Known rows, with every way that one mark hangs from another
{k342 {k103 k448 {k814 k108 k726 k779}}}: [ 24.5  11.3  -7.1   8.2  -1.0  -4.0  -1.6  -4.0   4.1  -2.4   8.4 -17.4
  -6.1   0.7  21.2  17.6  -8.9  14.5   0.9  14.1  57.2  -3.2   9.1  -0.5]
{k774 {k103 k448} k779}: [  2.4 -10.7  -3.8   0.5   5.2  -6.2   3.0  -2.6  -5.8  11.4  -4.4 -28.7
   2.5 -19.4   6.8  10.8   3.5 -15.7   3.6 -10.3 -18.3  -9.7  10.3 -36.3]
{k103 k448 {k814 k108 {k779 k774}}}: [  7.6   1.3 -11.2  10.7  -1.5   4.3  -0.3  -5.5   4.1 -16.7   9.5   6.5
  -2.4   8.9  -1.6  20.6   4.2  11.5   9.3  10.6  20.0  -1.3  -0.1   7.8]
{k774 {k103 k342 k448 {k814 k779}}}: [ 12.2   0.2  -3.4   7.6   4.1   3.1   4.2  -7.5  -1.4  -8.9   2.8 -13.4
  -2.8   2.2   0.6  13.2   6.5  -1.3  -1.1 -20.4  35.3  -0.4  -0.7 -14.0]
{k779 {k774 k103} {k814 k108 k726}}: [-16.4 -14.0   6.0  13.4  -9.9  -6.8 -13.4  -4.1  10.8   9.8  -7.9  19.1
  -0.7 -15.9 -12.9  -1.2 -12.4  -7.2   9.7  39.0  -1.9  -9.9 -13.5  34.9]
{k776 {k814 k726} k998}: [-13.3   5.1  30.9 -21.0  -3.8  14.9   5.1  17.8  -1.9   2.4  -6.5  21.1
   5.1   2.2 -12.6 -46.7  -1.3  -1.8 -13.5 -27.8 -59.2  -0.7   0.2  26.2]
{k776 k814 k998}: [-29.0   0.2  36.6 -30.9  -3.4  10.5   7.5  18.1  -3.4  -4.0 -13.1  28.7
  10.6  -1.3 -11.5 -31.7   3.9 -13.6  -2.4 -30.3 -75.8  -3.9   1.3  15.9]
{k776 k814}: [-21.1  -7.0  21.4 -18.6  -2.8  -1.8   7.5  11.5  -4.1   9.7 -13.2  12.8
   5.0  -8.5  -2.3 -25.5   1.6 -17.5   4.8  -6.5 -72.5  -0.8   4.1  21.8]
{k774 {k103 k342 k448 k814}}: [ 19.4  -6.7   4.7   0.2   2.4   2.4   2.5  -5.7  -2.3 -10.7   3.7  -9.5
   0.4   0.6   4.1  15.3   7.6 -13.1   2.3 -26.4  12.8  -8.6   1.7 -26.7]
{k998 {k776 {k814 k108 k726 {k779 k774}}}}: [-22.9   5.4  -4.9   0.0  -1.2  -8.1   0.0   7.8  -4.2  12.4 -10.1  24.3
  11.4   6.9 -10.8 -24.3  -2.6   3.8  -4.2  12.3 -25.7  35.9  -0.9  35.6]
{k342 {k103 k448 {k814 k726}}}: [ 26.6   0.3  13.4  -1.8  -0.4   2.2   1.2   1.6  -0.1  -1.1  10.8 -24.7
  -3.1  -7.3  21.3  12.4  -5.1   2.3   4.1  -6.8  32.4 -14.8  11.8 -10.2]
{k998 {k776 {k814 k108 k779}}}: [-27.1   8.2  -2.7  -7.9  -0.3 -12.3   1.5   4.0  -7.1   8.1 -16.2  24.7
  14.2   5.7  -6.7 -18.8   1.9  -5.4   0.0   9.1 -35.8  40.7   3.0  18.4]
{k774 {k103 k342 k448 {k814 k726}} k779}: [ 30.7  -1.9 -12.6  15.9   6.0   8.6   0.3  -2.9  -5.4  -3.0  12.9 -43.1
  -4.4  -2.0   6.9   9.0   3.8   2.3  -8.5 -26.2  33.7  -4.9   9.9 -47.7]
{k774 {k779 {k814 k108}}}: [-20.3  -3.6  -2.5   3.4  -1.0  -8.3  -6.3  -1.9  -3.7   7.1  -3.5 -12.5
  -0.9 -17.5  -3.4   3.6  -0.4  -8.2   9.9  23.4 -15.7   2.3   2.4 -17.8]
{k103 k342 k448 {k814 k108 k726 k779}}: [ 39.1  17.4 -21.7  23.5   4.6   5.4   0.4  -7.7   0.0 -13.4  22.3  -9.2
 -14.5  24.5   0.5   8.4   6.1  24.6 -10.6  -7.1  75.1  16.2  -4.4  -1.0]
{k103 k342 k448 k814}: [ 24.9   0.0   9.3   0.5   5.9   8.4   6.4   0.1  -6.6 -19.6  18.6  -9.8
  -5.6  10.8   1.7  16.6  15.3  -2.7   3.8 -36.6  29.0  -2.6  -0.1 -24.4]
{k103 k342 k448}: [ 11.0  -2.4  11.3  -5.3  10.9  -8.2  11.0   2.8  -8.8  -0.8  10.1  -1.3
  -6.9   1.2  -0.4  14.1  16.3 -11.1   6.1 -32.9  14.5   1.8  -7.6  -9.5]
{k103 k342 k448 {k814 k108 k779}}: [ 22.6  13.7 -16.4  13.6   5.5   0.9   2.8  -7.3  -1.3 -20.9  15.4  -1.5
  -9.2  20.2   1.9  23.3  11.1  12.8   0.4 -10.8  59.4  12.5  -3.4 -11.3]
{k448 {k103 k342 k814}}: [  8.2   2.1  14.0 -17.0   6.2  14.9  -1.6   2.9  -0.5  -9.7   1.6  -4.1
  -0.6  -1.1  16.9  16.1   1.7 -10.3   0.5  -9.7  -9.2 -16.6   2.9 -27.2]
{k814 k108 k726 {k779 {k774 {k103 k342}}}}: [-12.5   1.3 -26.4  12.2  -0.2 -16.6  -2.6  -5.6   6.7  15.9  -5.8  11.4
  -4.9   4.7  -7.8  -0.9  -6.7  13.5  -4.9  30.2  20.5   7.3 -14.0  26.3]
{k779 k774}: [-36.5 -23.9  15.7 -21.1  -0.3  -9.5   5.3   8.7  -2.3  10.0  -6.7  15.2
   6.4 -14.2  -9.6   4.1   4.8 -16.3  17.9   2.9 -60.4 -18.4  -7.5   9.5]
{k774 {k103 {k814 k108 k726}} k779}: [ 11.0  -4.5 -24.7   8.6  -4.4  -0.3  -9.0  -8.8   0.5   4.9  -2.5 -28.3
   4.6  -5.8   7.8  -0.7  -7.2  -1.4  -5.8  14.9 -20.0  -7.2  14.8 -50.1]
{k103 k342 k448 {k814 k108}}: [ 31.0   5.1  -5.4   6.2   2.8  -0.3   0.8  -4.6  -2.4 -22.9  17.0   4.0
  -5.4  17.1   5.4  26.3  12.2  -1.2   5.6 -18.3  30.5   2.1  -0.1 -27.6]
{k998 {k776 {k814 k108 {k779 k774}}}}: [-35.5   1.9  -0.9  -7.1  -1.0 -11.8   2.0   8.0  -5.2   6.9 -15.7  31.8
  16.2   3.4 -10.3 -12.2   1.7  -4.9   4.5   9.6 -37.5  33.2  -0.7  26.9]

Rows
[ 14.0  11.8   1.6  -2.9   7.4  18.8  -1.8   0.9   1.8  -2.2   6.2 -15.3
  -7.8   4.6  13.1   2.3  -3.3   9.9 -11.6  -0.9  26.6  -6.1  -0.5  -4.6] | {k448 {k103 k342 {k814 k726 k779}}}
[  2.3   9.9  -4.5  -8.7   0.6  10.2  -6.9  -5.3   6.5  -5.8  -5.8   2.7
   0.6  -0.1  18.1  13.8  -6.7   0.9   0.2  26.1 -14.2  -9.5   5.9  -9.8] | {k448 {k103 {k814 k108 k779}}}
[ 18.0   1.3   6.1  -6.0  -2.1  -8.5  -1.1  -1.9   2.2 -10.2   3.8  -5.6
   1.0  -5.6  25.4  31.9  -3.7  -5.6  13.7   5.3  21.3 -14.3  12.4 -20.8] | {k342 {k103 k448 {k814 k108}}}
[  7.9  -8.4   7.4  -3.7   6.3 -11.0   6.5  -3.5  -3.9   4.3  -3.3  -2.1
  -0.8  -7.0   2.5  13.2   9.0 -19.8   4.2 -23.6   2.4  -5.7  -4.3 -15.3] | {k774 {k103 k342 k448}}
[-20.5  -8.2  -8.2   4.4   0.1  -5.3   2.7  -0.6   3.2  23.6  -6.3  -6.2
  -2.8  -8.5 -12.3 -18.6  -6.2  10.8  -5.0  17.9  -1.4  -1.9 -10.2  34.2] | {k814 k726 {k779 {k774 k103}}}
[-36.2  -4.0 -16.2  -4.1  -1.1 -20.1   0.8  -2.3   3.8   9.0 -11.0  24.2
   1.5  -1.6  -7.9  10.5  -0.4   3.1  11.7  35.2 -20.0   4.2 -10.4  22.2] | {k814 k108 {k779 k774}}
[ 25.1  10.2  -1.5  -5.1   3.5  11.7  -8.2  -1.3   4.1  -7.1   5.8   0.1
  -4.6   8.2  19.2  12.3  -4.7  -0.3  -7.2   6.9   5.3 -10.9   1.8 -21.3] | {k448 {k103 k342 {k814 k108 k726}}}
[ 21.4  -1.1 -19.9  13.0   4.1  -1.4  -2.3  -6.9  -3.0 -11.9   5.8 -23.7
   0.3  -0.5  10.5  29.0   5.6  -6.2   0.9 -14.4  22.5  -4.0  10.4 -57.9] | {k774 {k103 k342 k448 {k814 k108}} k779}
[-13.8  11.4  -7.7   1.0  -1.1  -9.2  -0.5   3.5  -5.7  14.2 -10.7  18.7
  10.2   9.2  -7.6 -30.2  -2.1   3.8  -9.0  11.4 -22.2  43.0   2.4  26.7] | {k998 {k776 {k814 k108 k726 k779}}}
[-19.1 -11.1   9.6   9.5  -8.1  -5.2 -10.8   0.4   7.3   7.6  -0.1  21.0
  -4.1 -10.9 -15.5  -3.8  -7.9  -1.3  11.5  37.0  -3.1  -4.6 -14.9  41.0] | {k779 k774 {k814 k108 k726}}
[-15.3 -22.6   6.9  -7.4  -5.8   2.1  -1.9   1.5   3.5   4.4  -4.9   2.6
   7.5 -10.4  -6.4  -0.8  -3.9  -9.0   7.5   5.2 -39.5 -23.3  -1.6  -0.4] | {k779 {k774 {k103 {k814 k726}}}}
[-25.0 -25.5  10.9 -13.8  -5.1  -1.2  -0.3   1.8   2.6   0.3  -9.0   7.8
  10.5 -13.3  -5.4   8.4  -0.5 -16.2  14.5   2.6 -50.0 -25.6  -0.9  -4.5] | {k779 {k774 {k103 k814}}}
[ -8.2 -16.4  -2.9  -1.4  -3.6  -4.5  -3.2  -0.1   4.3  -1.7  -1.9  11.9
   4.6  -1.2  -4.0  12.0  -1.3  -7.1   6.2   3.3 -14.4 -16.1  -6.2  -7.4] | {k779 {k774 {k103 k342 {k814 k108 k726}}}}
[-11.1  -7.2  -3.9  -5.3  -4.3   0.1  -0.4 -10.1   0.9   2.2 -11.2 -10.9
   6.4  -6.9  -1.2  -5.0  -2.7  -5.9   1.2   5.9 -20.1  -5.8   4.3 -14.5] | {k774 {k103 {k814 k779}}}
[ 25.8   3.3  -8.0  15.1   3.7   6.6   2.1  -7.9  -0.5  -3.1   7.9 -20.4
  -7.3   6.0  -0.3   1.2   2.8   7.4  -9.9 -18.0  48.9   2.8  -1.3  -6.4] | {k774 {k103 k342 k448 {k814 k726 k779}}}
[ -6.6  10.6  16.7 -15.9  -6.6   6.9  -0.4  12.6   2.3  -0.9  -8.7  34.4
   5.1   9.8  -8.6 -37.5  -3.9  -1.0 -12.3 -10.2 -55.6   3.7   0.2  23.0] | {k776 {k814 k108 k726} k998}
[  5.8   0.9 -19.8   7.6  -6.8  -2.7  -7.2 -14.0   5.6   5.8  -7.4  -6.8
   1.6   2.1   1.4  -9.0  -8.7   4.4  -7.0  23.7  -5.2   0.0   3.4  -8.6] | {k774 {k103 {k814 k108 k726 k779}}}
[-26.1  10.4   9.0  -7.9  -5.1   8.2   1.7  15.5   5.7  -1.2  -9.4  37.2
   3.6   9.9 -17.2 -32.0  -5.7  14.0 -10.9  -0.7 -30.1   6.8  -7.0  50.1] | {k776 {k814 k108 k726 {k779 k774}} k998}
[ 41.5   4.2   3.2  10.2   5.0  13.3   3.7  -0.4  -5.2 -12.1  25.6 -19.4
 -11.3  15.1   0.2   1.5  10.2   8.6  -7.1 -33.4  44.9   0.5  -1.0 -13.8] | {k103 k342 k448 {k814 k726}}
[ -1.2   0.8 -24.6  17.3  -1.3 -13.0  -3.4  -7.0   8.5  15.6  -3.0   8.8
  -5.7   1.8  -5.7   0.0  -7.3  14.8  -3.4  33.2  19.8   4.9  -9.8  34.1] | {k814 k108 k726 {k779 {k774 {k103 k448}}}}
[-15.7  18.8   5.6  -7.6  -4.5   7.6   1.6  10.2   3.5   0.9  -9.6  29.4
   1.6  12.2 -12.4 -40.1  -5.6  13.1 -16.4  -2.4 -27.1  15.4  -2.9  39.0] | {k776 {k814 k108 k726 k779} k998}
[11.5  8.2 -2.4  1.1 -0.5 -7.5  0.6 -3.8  3.1 -7.9  2.9 -9.9 -1.8 -2.7
 22.2 29.6 -4.9  5.8 10.1 11.4 44.2 -5.3  9.8 -8.5] | {k342 {k103 k448 {k814 k108 k779}}}
[ -1.6   1.0   5.0  10.0  -7.2  -6.7 -11.5  -7.5   3.7  10.9  -0.5   7.2
  -6.7  -7.2  -9.1 -16.1  -7.4  -2.0   2.9  34.4   1.1   6.5  -8.7  24.2] | {k779 {k814 k108 k726}}
[-12.0  -4.7   4.1   6.8   0.5   2.3  -4.1   1.0  -6.1  15.2   3.3 -30.1
  -5.7 -19.2  -7.2 -15.5  -2.6   0.0   0.3  10.9  -4.8   1.9   1.6  -6.1] | {k774 {k779 {k814 k726}}}
[ 17.3  -5.6  -8.0   8.4   6.6   5.3   1.9  -2.7  -6.7  -9.2   7.5 -35.8
   0.3  -5.6   7.3  21.2   8.0  -7.3  -0.2 -28.6  20.5  -7.8  10.3 -55.7] | {k774 {k103 k342 k448 k814} k779}
[-31.0   3.1  20.9 -11.0  -3.2  15.6   5.7  17.3   3.7   4.0 -12.9  22.7
   5.5  -0.2 -18.8 -39.8  -5.9   8.7 -13.2 -17.4 -32.3   0.0  -5.9  50.7] | {k776 {k814 k726 {k779 {k774 k103}}} k998}
[ 32.9  12.2  -7.5  18.2   7.4  13.6   5.9  -2.1  -4.1  -9.9  24.3 -24.3
 -14.8  17.7  -3.6  -1.2   8.9  22.8 -11.4 -24.9  73.1  11.5  -4.3   3.3] | {k103 k342 k448 {k814 k726 k779}}
[-13.5  -0.4   7.6 -13.1  -1.1  -5.0   2.6   0.7  -0.6   0.3  -4.5 -18.0
   2.4 -11.0  16.8  13.0  -6.6   1.3   9.2   8.3  13.9 -10.3   9.0 -10.4] | {k342 {k103 {k814 k779}}}
